Known rows, with every way that one mark hangs from another
Q_676{Q_942{Q_900{Q_211}}}: [ 1.59  0.04  0.64 -5.49  0.81 -2.15 -3.20  1.45  0.04 -1.45 -0.33  1.47
 -1.79  1.85  0.19 -2.92  0.16]
Q_942{Q_676 Q_900{Q_11 Q_211{Q_690}}}: [ 2.03  1.93  1.43  0.78 -1.41  1.01  1.07  3.02 -0.48 -1.54  2.34  2.39
 -1.96  4.84 -1.95 -4.52  0.94]
Q_900{Q_11 Q_211 Q_676}: [ 0.11  0.20  0.04 -3.13  2.54 -2.32 -0.53 -7.18 -0.73 -2.84 -0.08 -0.89
 -0.86  0.63 -2.32  4.06  0.63]
Q_942{Q_676 Q_900}: [ 1.45 -1.08 -0.55  2.00 -1.85 -2.61 -0.54  6.96 -2.03 -5.76  1.25 -0.26
 -0.83 -0.11 -1.04 -2.33  0.34]
Q_900{Q_11{Q_942} Q_211{Q_690} Q_676}: [-0.22  0.58  0.76 -3.28 -0.31  3.16  4.84 -6.88  0.02  1.00  0.25 -1.08
 -0.57  1.94 -2.32  1.44 -0.36]
Q_942{Q_676 Q_900{Q_11{Q_707} Q_211}}: [ 1.99  0.22  3.34  1.42 -1.34 -1.94 -1.32  1.83  0.74 -1.45  0.95  1.29
 -0.64  6.25 -0.68 -1.84 -0.92]
Q_690{Q_211 Q_676 Q_900{Q_11}}: [-1.15  1.02 -4.04  5.89  3.49 -0.19 -2.30  2.09 -0.76  2.63  1.51  0.67
  1.44 -7.39  1.73  3.77  2.28]
Q_211{Q_690}: [ 0.07 -2.86 -2.58  1.88 -1.93  0.17  1.99  3.75 -1.80 -2.26 -0.94 -6.99
  0.14 -5.53 -2.92  0.59  0.00]
Q_690{Q_676{Q_942} Q_900{Q_11{Q_707} Q_211}}: [-1.32  1.16  0.67  1.46  3.49 -0.69 -2.22 -3.18  3.39  2.84 -0.24  4.15
  0.34  2.29  3.44  1.18  0.11]
Q_676{Q_942}: [ 0.14 -1.66 -1.03 -3.34  0.68 -3.12 -1.06  0.66 -0.64 -2.70 -1.44 -4.23
  0.12 -4.17 -0.42  1.08 -0.32]
Q_900{Q_11{Q_942}}: [-0.18 -1.35 -0.01 -2.44 -2.16  0.09  1.89 -3.88 -0.22 -1.85 -1.32 -9.10
  2.07 -3.63 -1.79  3.98 -0.85]
Q_211{Q_690{Q_676 Q_900{Q_11}}}: [-2.00  0.50 -3.37  6.76  0.61  2.42  1.53  1.06  0.28 -0.19  1.04 -0.47
  0.73 -4.28  0.63  0.67  1.86]
Q_900{Q_11{Q_707 Q_942} Q_211{Q_690} Q_676}: [-0.49 -0.68  2.31 -0.96 -1.50  3.30  5.05 -6.14  1.26  3.17 -0.94 -1.65
  0.32  3.99 -1.64  1.25 -2.07]
Q_676{Q_942{Q_900}}: [ 0.77 -0.55 -0.47 -3.23 -0.52 -2.19 -2.30  3.30 -0.77 -2.73 -0.66 -0.80
 -0.34 -1.48  0.59 -3.10 -0.06]
Q_942{Q_676 Q_900{Q_11{Q_707} Q_211{Q_690}}}: [ 1.83  0.62  3.18  3.14 -2.69  1.11  1.25  3.87  0.75  0.61  1.38  1.86
 -1.05  6.81 -1.30 -4.59 -0.87]
Q_900{Q_11 Q_676}: [-0.80 -0.24 -0.90 -0.78  1.19 -2.43  0.43 -5.47 -1.57 -4.17 -0.43 -3.20
  0.49 -2.80 -1.95  3.85  0.37]
Q_11{Q_707 Q_942{Q_676 Q_900}}: [ 0.99 -2.31  2.00  1.99 -4.47  0.20  2.34  6.24 -0.16 -1.69  0.19 -1.58
  0.80  2.58  0.21 -2.47 -2.37]
Q_690{Q_211 Q_900{Q_11{Q_707} Q_676{Q_942}}}: [-1.29  1.90  0.07 -1.13  3.45 -0.66 -2.93 -1.37  0.55  6.86 -0.64  4.67
  1.18 -2.09  3.56  1.21 -0.11]

Rows
[-1.70  0.74 -2.01 -2.29  1.56  1.29  0.82  1.09 -0.50  0.97 -0.51  4.56
 -1.19 -2.20  1.64 -2.42  0.97]
Q_211{Q_690{Q_900{Q_676{Q_942}}}}
[ 0.90 -0.66 -0.49 -2.55  1.17 -2.02 -1.72 -0.50 -1.62 -3.90  0.04  3.17
 -2.26  1.81 -1.31 -0.59  0.49]
Q_942{Q_900{Q_211 Q_676}}
[-1.90  2.92 -0.79 -2.71  1.70  1.65  0.66 -3.15  0.22  1.61 -0.12  4.13
 -0.30 -0.96  1.75 -1.79  1.24]
Q_211{Q_690{Q_900{Q_11 Q_676{Q_942}}}}
[ 0.52  1.57  0.77 -3.49 -0.36 -1.76 -2.46 -0.74 -0.04 -1.92 -0.36 -1.29
  0.47 -0.26  0.59 -2.49  0.16]
Q_676{Q_942{Q_900{Q_11}}}
[ 0.34  0.58  1.98  1.43 -1.13  1.84  1.01 -2.03  0.39  1.26 -0.05  2.78
 -0.89  5.40 -1.11 -2.87 -0.93]
Q_942{Q_900{Q_11{Q_707} Q_211{Q_690} Q_676}}
[ 1.75 -1.40  2.67  1.45 -4.37  3.16  4.10  6.33  0.67  1.70  0.95  1.38
 -1.11  6.29 -0.78 -5.02 -2.06]
Q_11{Q_707 Q_942{Q_676 Q_900{Q_211{Q_690}}}}
[-0.94  1.05  0.35 -5.47  1.21  1.36  0.21 -7.47  0.62  0.81 -0.62  1.57
 -0.29  1.44  0.49  3.67  0.61]
Q_690{Q_900{Q_11{Q_942} Q_211 Q_676}}
[ 0.28  0.28  2.47 -1.09 -1.56 -1.47 -2.21 -0.02  1.28  0.12 -1.51 -1.66
  1.36  1.55  1.40 -2.66 -1.51]
Q_676{Q_942{Q_900{Q_11{Q_707}}}}
[ 0.03  0.18  1.00  2.23 -1.24  1.35  0.33  4.06  0.46  6.22  0.50 -0.49
  2.12 -1.62  1.94  2.08 -0.81]
Q_690{Q_211 Q_900{Q_11{Q_707 Q_942{Q_676}}}}
[-0.03 -1.87 -3.00  5.05  1.30  0.58  2.79  1.83 -0.33 -1.69  1.15 -0.91
 -1.30 -2.07 -2.05  0.87  0.92]
Q_900{Q_211{Q_690{Q_676}}}
[-1.62 -0.23 -1.48  6.06  0.71  2.50  0.58  1.32  1.30  6.75  0.36 -0.69
  3.13 -4.52  3.01  3.75 -0.36]
Q_690{Q_211 Q_676 Q_900{Q_11{Q_707 Q_942}}}
[ 0.40 -1.44  1.37  2.30 -2.98 -1.22 -1.87  0.90  0.10 -1.51 -1.44 -5.06
  1.74 -0.01 -0.63 -0.31 -1.29]
Q_942{Q_900{Q_11{Q_707}}}
[ 2.25  1.47  1.63 -1.11 -0.31 -2.12 -1.54  0.87 -0.52 -3.75  2.07  1.77
 -1.39  4.38 -1.47 -1.67  0.85]
Q_942{Q_676 Q_900{Q_11 Q_211}}
[-1.19 -0.29  1.84 -3.10  0.07  1.68  0.40 -6.61  1.84  2.98 -1.81  1.01
  0.64  3.16  1.20  3.43 -1.09]
Q_690{Q_900{Q_11{Q_707 Q_942} Q_211 Q_676}}
[-1.01 -0.04 -1.85  1.53 -1.61  2.04 -0.08  1.02 -0.47  0.50 -0.97 -4.15
  0.71 -4.63 -0.54  0.43  1.12]
Q_211{Q_690{Q_900{Q_11}}}
[-0.96 -1.16 -5.25  6.32  3.24 -0.69 -2.12  6.21 -1.53  1.85  1.17  1.21
  0.65 -8.70  1.64  3.38  2.13]
Q_690{Q_211 Q_676 Q_900}
[-0.62  0.85 -0.72 -6.54  4.38 -1.70 -2.78 -2.92  0.24  0.04 -0.76  6.41
 -2.22  0.68  1.90  0.69  1.15]
Q_690{Q_900{Q_211 Q_676{Q_942}}}
